What can hang from each mark:
j816: j690 j774 j914
j774: j161 j816
j579: j914
j161: j774
j204: j161
j914: j579 j816
j690: j816
j907: j816

In the rows, zero is written as 100.
Known rows, with every way that one mark hangs from another:
j907[j816[j690 j914]]: | 108 |  99 | 121 | 126 | 100 | 123 |  99 |  52 | 117 | 101 |  75 |  89 | 100 | 104 | 106 |  71 | 141 | 125 |  83 |
j579[j914]: | 109 | 109 | 122 | 127 |  96 | 133 | 116 |  69 | 106 |  79 | 107 |  98 |  83 | 120 | 110 |  84 | 130 | 130 |  85 |
j774[j161 j816[j690 j914]]: | 104 |  91 | 121 | 108 |  93 | 128 | 122 |  56 | 118 | 110 |  93 |  93 | 104 | 104 | 116 |  73 | 146 | 134 |  73 |
j816[j690 j914[j579]]: | 114 |  96 | 122 | 128 | 110 | 112 | 117 |  57 | 117 | 105 |  72 |  92 |  82 | 127 | 121 |  87 | 153 | 129 |  82 |
j161[j774[j816[j690 j914[j579]]]]: | 110 | 109 | 133 | 123 |  98 | 129 | 134 |  47 | 101 | 106 |  77 | 116 |  89 | 106 | 103 |  90 | 153 | 137 |  86 |
j690[j816[j774[j161] j914[j579]]]: | 123 |  89 | 120 | 119 | 102 | 114 | 106 |  82 | 113 |  86 | 109 |  68 |  69 | 148 | 104 |  47 | 149 | 106 |  84 |
j914[j816]: | 114 | 109 | 135 | 132 |  85 | 113 |  86 |  81 | 106 | 111 |  97 | 101 | 117 | 104 | 109 |  85 | 136 | 120 | 104 |
j816[j774]: | 129 | 116 | 123 | 134 |  90 | 116 | 103 |  73 | 113 |  68 | 107 |  97 |  93 | 126 | 103 |  81 | 129 |  96 | 107 |
j204[j161[j774[j816[j914]]]]: | 109 | 121 | 135 | 116 |  78 | 148 | 127 |  54 | 104 |  92 |  86 | 118 |  84 |  92 |  89 |  94 | 144 | 110 |  68 |
j204[j161[j774[j816]]]: | 109 | 124 | 138 | 117 |  77 | 146 | 117 |  51 | 101 |  91 |  85 | 120 |  87 |  81 |  93 |  94 | 138 | 105 |  82 |
j774[j816[j690]]: | 118 | 109 | 127 | 121 |  85 | 108 | 122 |  40 | 111 | 103 |  84 | 109 | 118 |  97 | 127 |  94 | 139 | 132 | 103 |
j816[j690 j914]: | 103 |  94 | 123 | 133 | 101 | 117 | 123 |  65 | 115 | 103 |  81 |  93 |  93 | 113 | 118 |  86 | 133 | 130 |  79 |
j816[j690 j774[j161] j914]: | 106 |  89 | 121 | 134 |  99 | 129 | 107 |  78 | 120 |  88 |  95 |  78 |  84 | 117 | 123 |  53 | 141 | 111 |  84 |
j690[j816[j774[j161]]]: | 116 |  91 | 126 | 123 |  92 | 116 |  95 |  84 | 107 |  84 | 113 |  69 |  84 | 123 | 109 |  47 | 122 | 100 | 100 |
j774[j161 j816[j690]]: | 106 |  96 | 126 | 110 |  90 | 126 | 108 |  51 | 113 | 109 |  91 |  95 | 110 |  89 | 123 |  74 | 135 | 127 |  94 |
j204[j161[j774[j816[j690 j914]]]]: | 103 | 116 | 137 | 121 |  79 | 146 | 125 |  48 | 105 |  99 |  75 | 116 |  86 |  80 | 105 |  88 | 146 | 114 |  73 |
j579[j914[j816]]: | 109 | 109 | 130 | 133 |  88 | 129 |  99 |  78 | 104 |  98 | 105 |  98 | 100 | 111 | 121 |  75 | 143 | 135 |  94 |
j914[j579 j816[j774]]: | 139 | 118 | 133 | 135 |  92 | 105 |  76 |  72 | 110 |  98 |  93 |  96 | 101 | 130 | 119 |  72 | 169 | 105 | 119 |

Rows:
| 117 | 100 | 122 | 143 |  96 | 115 | 118 |  69 | 119 |  84 |  88 |  89 |  91 | 124 | 127 |  70 | 143 | 113 |  90 | : j816[j690 j774 j914]
| 121 | 106 | 138 | 136 |  97 | 104 |  77 |  61 | 108 | 126 |  71 |  95 | 107 | 104 | 137 |  78 | 161 | 125 | 117 | : j914[j579 j816[j690]]
| 129 | 107 | 119 | 131 | 102 | 116 |  91 |  47 | 121 |  88 |  75 |  85 |  89 | 123 | 114 |  57 | 166 | 111 |  95 | : j907[j816[j690 j774 j914[j579]]]
| 105 | 112 | 138 | 126 |  89 | 132 | 126 |  50 |  95 | 103 |  81 | 119 | 100 |  85 | 108 |  91 | 133 | 132 |  98 | : j161[j774[j816[j690]]]
| 117 | 105 | 133 | 132 |  84 | 124 |  74 |  91 | 110 |  99 | 107 |  89 | 110 | 108 | 113 |  59 | 142 | 104 | 108 | : j914[j816[j774[j161]]]
| 103 | 108 | 132 | 125 |  92 | 133 | 138 |  53 | 100 | 104 |  82 | 117 |  96 |  97 | 103 |  90 | 141 | 138 |  83 | : j161[j774[j816[j690 j914]]]
| 106 | 101 | 132 | 141 |  87 | 135 |  88 |  79 | 107 |  97 | 101 |  84 |  98 | 101 | 145 |  47 | 149 | 128 | 104 | : j579[j914[j816[j690 j774[j161]]]]
| 128 | 103 | 121 | 139 | 104 | 110 | 113 |  60 | 120 |  86 |  80 |  88 |  80 | 137 | 129 |  70 | 164 | 113 |  95 | : j816[j690 j774 j914[j579]]
| 137 | 112 | 115 | 128 | 103 | 112 | 116 |  71 | 121 |  72 | 100 |  94 |  75 | 158 |  98 |  80 | 162 | 104 |  86 | : j816[j774 j914[j579]]
| 124 | 102 | 136 | 136 |  96 | 113 |  65 |  72 | 111 | 112 |  81 |  82 | 100 | 107 | 142 |  51 | 169 | 110 | 121 | : j914[j579 j816[j690 j774[j161]]]
| 131 |  98 | 121 | 126 |  98 | 103 | 114 |  74 | 112 |  82 | 103 |  76 |  75 | 153 | 107 |  61 | 151 | 109 |  89 | : j690[j816[j774 j914[j579]]]
| 132 | 112 | 137 | 144 |  92 | 103 |  74 |  64 | 110 | 110 |  76 |  91 | 105 | 112 | 144 |  64 | 170 | 112 | 125 | : j914[j579 j816[j690 j774]]
| 121 | 108 | 120 | 119 |  95 | 133 |  74 |  65 | 116 |  78 | 100 |  84 |  95 | 109 |  92 |  52 | 136 |  95 | 100 | : j907[j816[j774[j161]]]
| 128 | 101 | 114 | 119 | 107 | 126 | 104 |  80 | 122 |  77 | 106 |  83 |  68 | 152 |  94 |  63 | 159 | 100 |  78 | : j816[j774[j161] j914[j579]]
| 110 |  99 | 136 | 142 |  84 | 120 |  71 |  83 | 109 | 109 |  91 |  84 | 114 |  91 | 139 |  51 | 143 | 111 | 117 | : j914[j816[j690 j774[j161]]]
| 132 | 114 | 117 | 108 |  95 | 108 | 135 |  47 | 119 |  95 |  95 | 111 | 100 | 140 |  96 | 102 | 165 | 130 |  77 | : j774[j816[j914[j579]]]
